What can hang from each mark
K: D P Y
N: D W
H: Y
L: D
W: E N
E: W
D: G K L X
Y: H K
Q: P
P: Q

Known rows, with every way that one mark hangs from another
Y{H K{D{L X} P{Q}}}: [  0  10   4 -10 -12 -10  11  21  -7 -23  15   9 -14  -2  14   1   2 -10
  -3   0   0 -22  -1  20]
P{Q}: [ -1  11   6 -22 -11  -8   3  34  -6   6  -5  -8 -12   6   6  10   9 -19
  -6  -3  -6  -6  -8  -1]
L{D{G K{P Y} X}}: [ -2   1   2  -6  -7   1  10 -24   0 -11   0  14 -11  -7  -5   5  34 -17
   8   9  -7   2  28  25]
Q{P}: [ -4   7  -3 -16 -11 -18   3  20  -5  19  -6  -7 -16  -4  12  16  22 -11
  -2   3  -6   1  15   4]
W{E N{D{G K L X}}}: [  8 -31   8  -8   2  18  -1   5  -9  -7  26  -2   4  -5  27 -15  36  29
  40   9 -16  31  -1  26]
K{D}: [  2  13  11  -1  -5 -11   1  21  -2  -4   1  -6 -13   8  12  19  16 -20
 -10   0  -5 -11  12  -6]
D{K L}: [  4  -2  12 -11  -6   2   0   8 -14   6   8 -22 -11  -2 -14  -2  26  -4
   8  14  -8   3  17  20]
H{Y{K{P{Q}}}}: [ -4  11  10 -15 -26 -16  16  33  -5 -11 -11  -3 -16   4  -2   9   4 -12
  -9   2   0 -34  -2  -1]
D{G K{P{Q} Y} L X}: [  5   4   0 -18  -8  10   9 -15  -3 -18  11  11 -16  -5  -1 -10  33  -9
   5   9  -4   1   7  32]
E{W{N{D{G K{P} X}}}}: [  2 -13   4 -29   4   7   4  -4   5 -10  18  -1   6  -8  31 -11  32  12
  28  11  -3   9   0  19]
E{W{N{D{G K L}}}}: [  9 -23  11 -22  11  10  -2  -1  -4   2  22 -26  14  -9  18 -16  31  16
  28  21  -2  12   1  19]
E{W{N{D{X}}}}: [  5  -9   8 -20   7  -6   0  32   2  -4  11 -11   2   4  32  -1  16   6
  22   6  -3   6  -8   3]
K{D{G X} P{Q}}: [  1  14  -1 -17  -6  -2   8   8   7 -18   6  18 -14   4  30   5  21 -18
  -7 -13  -3  -6  -2   8]
N{D W}: [ -5   8  15 -14 -23 -11  -7  32   4 -11  14  -5   5  12  15   6  11 -17
   9  -4  -2   5  -9  -9]
N{D{G K X} W{E}}: [ -3 -15  15 -11 -11   9  -3  13  -3 -17  31  10   9   7  35  -7  24   7
  29   1 -11  26  -9  19]
E{W{N{D{K L}}}}: [  7 -17  11 -22   7   4  -5  14  -2   5  16 -31   5  -6   4  -9  24  14
  24  19  -3   8  -1  10]
L{D{K{P Y{H}} X}}: [ -3   5   5 -11 -15  -3   5  -7  -6 -16   1   9 -14  -8 -14  10  20 -22
   6  10  -6 -13  18  25]
D{K{P{Q} Y} L X}: [  4   9   2 -19 -13   6   6   0  -2 -14   5   5 -23  -1 -16  -3  27 -12
   2   6  -6  -3   5  23]
L{D{G K{Y{H}} X}}: [  2  -9   6  -2  -4   3   7 -14 -16 -14  12  11  -2 -15   5  -1  25 -15
  14  16  -6  -5  18  36]
L{D{K}}: [ -3  -1   8 -10  -4  -2   1   9  -8  15  -2 -13  -5  -3 -15   9  19 -16
   9   7  -9   2  20  10]
E{W}: [  1   6  12 -23   5 -16   4  25  -6  10  -5 -25  -6   9  11  14  11 -11
  -3  12   1 -10   5   6]
H{Y{K{D{X} P{Q}}}}: [  1  14   8  -3 -18 -10  17  31   1 -27   1  14 -19   5  13   8   9 -12
 -11  -8   0 -34  -2  -1]
N{D{G K{Y} L X}}: [ 10  -7   9   0  -7  13   0 -12  -7 -23  28   5   0  -3  10 -10  36  -4
  19  19  -2   8  14  26]
K{D{X} P{Q} Y{H}}: [  2  23   2 -12 -18  -9   4  16   3 -32   2  22 -22   2  16  16  11 -28
 -16  -5   0 -27  -9   6]
E{W{N{D{L}}}}: [  8 -10  10 -22   6  -5  -4  25   2   3   9 -30   7   1  15  -3  17   8
  17  12   0   5  -5   0]

Rows
[  8   9   7   1  -9  -4   5 -16  -2 -38  16  14 -13  -5  19   4  28 -15
  -5   8   1 -18  15  27] => K{D{G L X} P Y{H}}
[ -2  -1   4  -9 -11   0   7 -23  -8 -18   6  16  -7 -13   0   2  27 -18
  10  13  -4  -8  20  34] => L{D{G K{P Y{H}} X}}
[-10  15   5 -21 -22 -19  15  28  -4   2  -8  -2 -16   5   2  11   1 -17
  -7   1  -4 -17   4   1] => Y{K{P{Q}}}
[  2   6  19  14 -14 -16  13  30  -9 -16   1  -6 -12   4   9  14  10 -11
 -12   8   1 -36  14  -5] => H{Y{K{D}}}
[ -5  -1   5 -16  -8  -1   6 -16  -1   6  -2  -4  -2  -6  -7   6  27 -15
   8   6  -5   4  25  18] => L{D{G K{P}}}
[  7 -17  11  -9  -7  -2  -6  31  -3   2   7 -17   0   6  15   5  20  16
  23   3 -13  18  -7  -1] => W{E N{D{L}}}
[  5  -2  11  13   4  -5  17   5 -12 -14  23   4  -6   0  28  -5  20  -2
   6   9  -2  -4  25  25] => Y{K{D{G L X}}}
[  6   9   8  -2 -12  -6  15  25   1 -27   7   5 -18   4   5   0  13  -5
  -9  -4   1 -30   2   7] => H{Y{K{D{L X} P{Q}}}}
[ -7  18   7 -13 -21 -18  11  25  -3 -14   3   6 -13  -1  16  15  -5 -23
 -14  -1   1 -32  -2   3] => Y{H K{D P{Q}}}
[  8 -19   8  -8  -1   3  -3  31  -3  -6  15  -7  -2   7  24  -2  21  21
  31  -1 -15  24  -7   7] => W{E N{D{L X}}}
[  5   4  12  12   1  -9  14  21 -10 -11  17  -3 -14   4  12   3  12  -4
   2   7  -4  -7  21  15] => Y{K{D{L X}}}
[ -4  -1  -4 -25  -4   6   9  -5   0   0   3  11  -5  -6   3  -4  25 -14
  11  -6  -6   8   7  23] => L{D{G K{P{Q}} X}}
[  1 -13  12 -11 -11  -7  -4  37  -1   2   1  -9  -3   8  25  13  15   9
  19   0 -14  14 -10 -10] => W{E N{D}}
[ -7  10  12  -2 -17 -19  16   1  -7 -20   9   8  -6  -6  28  13   7 -16
  -7  11   2 -27  17  16] => Y{H K{D{G} P}}
[ -4   4   5  -8 -12  -3   8 -25   2  -3  -7   4  -9  -7 -13  11  31 -22
   1  13  -4  -4  29  16] => L{D{G K{P Y}}}
[ -5  12  11   2 -13 -18  17   0   1 -11   5   5 -10   1  23  14  15 -15
  -8   7   0 -17  25   5] => Y{K{D{G} P}}
[ -2  18  11 -14 -25 -20   3   8  -5 -18  -9   2 -18   0  -2  21  12 -24
 -10  13  -2 -26   8   9] => K{P Y{H}}
[  4 -15  14  -9  -7   4  -5  18   0 -20  29   2  10  11  35  -8  22   9
  25  -3  -8  28 -11  17] => N{D{G L X} W{E}}
[ -3  -1  19  -6 -23  -1  -6  19   4 -14  13   1  -3  10   5  12  18 -10
  12   8  -8   8  -8  -1] => N{D{K{Y}} W{E}}
[ -5   0  18 -12 -20 -10  -8  39   5  -8  11  -6   3  18  21  14   8  -7
  12  -6  -8  13 -16  -9] => N{D W{E}}
[ -5 -13  17 -12 -16   5  -5  12  -1  -9  23   0   9   7  26   0  22   1
  22   4  -9  20  -9   9] => N{D{G K} W{E}}
[ -2  19   4 -25 -27 -15   3  17  -3 -16 -11   7 -18   0  -1  17   7 -28
 -13   4  -1 -27  -9   5] => K{P{Q} Y{H}}
[  8  14  12   9  -6  -8   1   8   0 -14   3  -7 -18   6  -4  16  22 -22
 -14   9  -1 -14  17   1] => K{D{L} Y}
[  3  -5  16  -3 -17   5  -4  -8   1 -22  29  -2   7  -3   4 -10  31 -10
  14  16   1   8   4  15] => N{D{G K{Y} L} W}
[  1  12  14   8 -17 -15  17  21  -2 -28   3  10 -20   5  12  12  15  -9
  -8   0  -1 -33  16   2] => H{Y{K{D{X} P}}}
[  5   1   7  -8  -9   7   9 -24  -7 -19  13   7 -16  -6  -3  -6  40  -6
   9  17  -5   1  25  35] => D{G K{P Y} L X}
[  9   6   9   3   3  -2   2  18  -3 -12  15  -3 -14   6  11   5  23  -8
   0  -1  -5   0  13  12] => K{D{L X}}
[  0  -5   4  -7   3  -4   7   4  -9   2   4   2   0   0  16   2  23 -13
  12  -2  -7  10  18  19] => L{D{G X}}
[  5  13   5 -12 -14  -5   3  -8   4 -28   6   9 -11  -6  12   6  18 -23
 -16   4   5 -24  -3  15] => K{D{G L} P{Q} Y{H}}
[ -6   8   8 -13 -19  -8   1  -9  -5  -8  -7   0 -12  -9 -22  16  17 -26
   0  15  -4 -18  19  16] => L{D{K{P Y{H}}}}
[  2 -13  17 -10 -10   9  -8  22  -3 -13  31  -5   2  10  12  -8  22  10
  29   1 -13  26  -9  18] => N{D{K L X} W{E}}
[  6 -29  12 -10  -2  13  -2   4  -7   1  19 -12   7  -5  19 -10  34  23
  32  12 -13  25  -1  18] => W{E N{D{G K L}}}
[ -4  11  -2 -17 -11   1   6   1   4  -6  -8  14 -19  -3 -17   8  21 -24
   1  -2  -6  -3   8  13] => L{D{K{P{Q} Y} X}}
